Each row was made from one walk, in order. Every step used is in the known rows, and no mark comes twice. Write each row's walk.
In the rows, 128 means zero.
Known rows:
X, R: [127 148 131 138 134  96 132 115 115 149 146 118 130 118  84  94 149 141
 110  99 140 120 108 106 103 121 136 102 126 147]
X, R, W, Q: [128 136  76 159 140 103 145 112 115 149 161 134 120 123  57 111 194 114
  84  80 130 153  62  78  75 104 229 109 159 157]
W, Q: [132  99 103 129 114 161 125 117 117 106 145 128 115 141 122 132 116 116
 106 122 137 154 121 113 109 120 185 130 155 141]
Y, R: [129 123 106 109 112 134 135 127 132 136 120 139 156 140  86 103 141 137
 135 136 140 100 152 150  95 109 121 141 132 103]
X, S, Q, W, R, Z: [107  52 103 106 112  87  88 137 182 159 132 143 126 190 155  51 234 111
  98 139  49 183 160 104 123 115 137 103 132 136]
X, S: [150 132 139 137 122 148 103  90 125 147 108 124 127 120 155 129 141 104
 135 114 107 157 127 118 115 132 139 121 100 122]
D, R, Q: [121 135 101  74 140 143 150  94 156 147 120 150 192 149 151 150 110 189
 118 129 119 117 140 115 117 119 139 128 142 129]
Y, R, W, Q, X: [162 101  34  90 116 153 161 140 146 103 143 170 143 151  47 104 195 121
 122 115  95 125 106 140 111  91 189 160 160 113]
Y, R, X, S, Q: [141 107 102 118 111 177 114  76 137 163  94 146 180 181 111 115 156  75
 110  97 115 148 192 140  80 118 143 127 117  98]
W, Q, R: [141  72  85 157 124 102 123 126 129 101 148 134 144 125 127 148  97 134
  86 125 129 131 109 142  85 108 184 139 153 132]
S, Q, W: [107  76  95  89  97 120 153 115 155 136 148 130 159 188 147  93 178 102
 124 141 109 138 132  85 135  94 114 117 139 140]
W, R: [124 109 126 118 152 111 104 158 139 138 128 133 123 137 117 115 180 155
 117 132  81 141 146 118 155 123 134 130 130 128]
D, R, Y: [144 140 127 105 155 101 118  80 124 133 149 180 147 119 118 140 117 168
  81 140 120 163 124  94 106 126 156 122 140 135]
X, R, W: [128 158  97 148 149  63 146 122 118 170 150 138 124 120  55 104 204 127
 106  84 115 124  72  97  93 116 169 109 127 145]
W, Q, X: [164  99  89 103 114 175 139 129 137  71 145 143 114 149 124 118 111 127
 119 120 110 154 131 136 149 107 164 142 159 133]
W, Q, X, S: [187  99  95 104 114 196 115  96 135  98 127 143 110 138 155 117 131  98
 127 111  95 186 127 126 148 112 169 133 129 124]
X, Q: [118 118 118 128 137 108 139 135 128 172 115 113 100 120 197 125 125 142
 125 135 125 133 145 129 109 133 141 110 120 137]
Y, R, W, Q, X, S: [186 102  44  93 116 174 135 106 145 128 121 168 146 144  76 106 202  93
 128 101  88 165 104 133 106  94 198 151 136 103]
Q, W, R: [125  83 113  88 145  80 116 176 157 146 131 138 119 155 122  94 212 157
 127 152  57 127 130  82 157  92 103 154 141 124]
Y, R, D: [114 138 110  91 128  94 127 144 142 131 150 152 182 137  97  82 152 131
 111 146 132  98 192 146  82  88 129 131 125  89]
X, S, Q, W, R: [125  69  93  87 127 130 104 110 163 160 124 133 146 185 164  86 240 114
 120 129  47 178 150  67 157  88 131 117 114 135]
Q, W: [129 101 115 100 121 104 137 149 146 133 132 130 124 144 124 109 169 121
 139 152 108 116 118 104 133 102 102 151 135 128]
R, W: [126 133 100 131 144 103 140 137 128 144 130 143 131 122 102 137 179 115
 123 112 108 135  89 114 118 130 166 133 126 127]
S, Q, X, R: [138 140  85 104 109 120 165  89 139 120 168 128 148 172 107  58 160 135
 113  87 109 143 133 126 148  95 126  80 137 153]
Q, R, W: [138 112  84 158 160  43 135 143 147 144 139 144 158 103  94 157 168 131
 104 120 104 113  72 136  93 117 157 143 126 116]
X, S, Q, R: [141  87  97 149 113 109 117  71 142 149 122 132 181 140 174 130 138  98
 105 110 105 160 130 133 103 112 143  98 102 124]
D, R: [139 125 106  91 142 139 131  90 138 119 130 144 140 112 127 133 108 168
 127 127 111 119 125 116 107 122 119 128 121 136]

Which walk is each row?
[151  79  77  73 124 149 122  59 163 152 112 146 161 174 159 127 150 101
 109 111  78 170 152  77  91 104 109 133 114 128] : D, R, X, S, Q, W
[162 129  93  71 113 166 148 115 161 157  92 156 201 176 136 105 176 139
 150 123  96 126 172 162 139  96 134 146 126  84] : Y, R, Q, X, S
[100  63  80  77 126  99 127 141 166 144 146 135 151 197 135  82 227 142
 120 138  54 152 145  73 168  84 130 122 147 136] : S, Q, W, R
[111 130 103  99 113 135 154 129 147 165 111 147 200 179 111 120 163 162
 130 134 135  92 166 147 109 105 155 141 152  98] : Y, R, Q
[175  76 114 178 138 128  89 111 132 130 107 136 140 119 135 180  92  85
  73 102 118 166 143 140  65 128 189 152 135 111] : W, Q, R, X, S
[120  71 112 171 106  71 103 103 162 144 133 141 158 149 166  96 130  93
  77 118 117 155 138 171  73 136 149  88 112 125] : X, S, Q, R, Z
[175 110  35  73 153 154 151  95 155  93 158 176 134 126  94 137 154 149
 108 106  74 161  79 104 117 101 189 144 152 138] : D, R, W, Q, X
[141 119 121 119 131 138 132 142 132 152 101 139 155 152  66 130 124 121
 117 118 141  98 177 160  78 124 120 162 142  96] : Y, R, X
[134 100 120 130 146 156  82 102 145 166 100 136 155 176 147 128 187 100
  94  89  60 199 187 108 137 126 161 111 123 122] : W, R, X, S, Q
[137 137 107  90 131 142 166 142 162 128 125 149 169 170 147 128 139 162
 133 123 101 128 156 152 180 109 135 137 151 111] : R, Q, X
[110 133 131 104 168  73  88 174 153 135 149 144 146 133 124 101 180 156
  92 137  74 140 187 110 140  99 149 123 128 110] : W, R, D
[172 129 125 115 154 158  96  71 141 148  89 144 139 114 138 165 106 128
 111 102  94 158 150 119  82 141 121 142 102 115] : D, R, X, S
[162 138 119 130 130 104 140 107 114 114 185 171 125 158  74  83 142 142
  67  99 129 186 116  98 128  99 205 109 177 154] : W, Q, X, R, Y
[144  87 106 111 115 137 123  99 157 159 108 140 148 188 149 121 178  57
 113 114  92 171 160  91 115 109 123 132 121 122] : R, X, S, Q, W
[110  70  96  89 135 105 119 156 173 156 131 140 152 207 113 114 212 125
  95 128  57 154 180  85 147 102 126 145 156 123] : S, Q, W, R, X
[153 126 117  96 158 139 120 104 145 129 114 143 134 125 114 165  88 150
 103 117 116 123 154 131  87 136 121 147 133 125] : D, R, X
[183 111  67 110 131 165 125 100 144 116 128 163 111 133 116 132 188  82
 123  93  74 198  78 112 133 113 204 141 130 127] : R, W, Q, X, S
[196 108  46  72 151 177 125  67 149 109 130 176 127 112 119 140 167 125
 113  95  54 185  74  99 113 103 195 138 122 130] : D, R, W, Q, X, S
[134  89 125 100 156  86 102 193 163 151 116 138 122 166  99 129 191 135
 108 138  62 127 166  99 139 107 111 171 150 111] : Q, W, R, X
[120  83 104  95 130  84 149 156 147 178 121 113  95 146 198 107 166 132
 134 158  99 118 131 103 113 100 110 132 126 138] : X, Q, W
[125  87 116 104 137  86  88  97 151 176 138 172 161 190 151  85 250 116
  87 137  49 219 144  37 164  90 164 108 132 131] : X, S, Q, W, R, Y
[134 108  72 140 133 136 133 132 125 129 147 146 122 129  94 143 174 105
 100 108 119 163  78  94 104 119 221 138 155 141] : R, W, Q
[158 166  83 117 149  78 164 127 135 140 153 149 132 122  53  94 201 134
 123  85  93 130  77 118 134 103 145 117 130 134] : Q, X, R, W
[126 155  94  96 124  82 158 107 151 113 188 148 174 174 108  46 170 127
  87  97 105 141 179 125 138  78 137  74 130 135] : S, Q, X, R, D
[ 80  48  99  92 108  70 112 173 188 141 156 141 131 207 128  54 223 134
  88 148  66 147 159 114 135 113 132 111 158 143] : S, Q, W, R, Z
[110 109 107  91 117 100 161 155 166 160 121 136 176 183 152 129 177 148
 131 155 116 110 131 101 144  94 132 151 152 118] : R, Q, W
[139 116  82  98 109 153 157 103 151 100 151 140 145 172 144  98 146 119
 129 117 102 153 151 136 175 106 123 108 133 136] : S, Q, X
[128  91 116 109 146  87 143 168 151 187 104 115  91 164 170 136 150 122
 118 141 100 116 170 114  98 121 109 153 132 125] : R, X, Q, W
[128  82  99 100  98 135 129  86 147 148 123 136 157 176 178  87 204  78
 140 130  83 168 131  79 128  92 122 112 109 133] : X, S, Q, W
[112  98  89  68 102 123 163 160 171 170 116 149 199 198 115  97 199 157
 137 161 118  73 159 121 108  76 127 161 159  96] : Y, R, Q, W
[162 113  60 108 130 148 150 135 147  96 153 162 121 141  87 129 172 115
 117 107  92 162  88 110 140 109 208 146 162 135] : R, W, Q, X
[112 103 113  73 160  42  96 195 167 138 151 147 142 150 127  84 221 148
 100 164  56 123 172  79 145  76 114 146 141 110] : Q, W, R, D
[133 100  54 113 119 142 139 131 126 141 140 159 148 139  54 121 190 114
 107 114 131 132 100 109  72  95 214 143 160 119] : Y, R, W, Q
[124 104 135  95 159  49 101 166 147 160 144 169 131 161 114 103 214 159
  90 160  73 165 136  62 159  97 145 144 155 125] : Q, W, R, Y
[124 109 109 118 138 122 141 148 135 194  92 125 121 151 135 130 124 141
 110 124 133 103 199 160  62 131 130 142 130 101] : Y, R, X, Q
[129 113 139 131 167 112  99 172 143 151 108 137 128 150  96 147 154 143
  97 111  77 141 174 127 138 136 134 151 145 114] : W, R, X
[114  96  50 151 134  61 148 116 149 150 154 151 180 136 116 139 184 117
  90 102  96 136  87 121  99 107 175 109 133 134] : S, Q, R, W
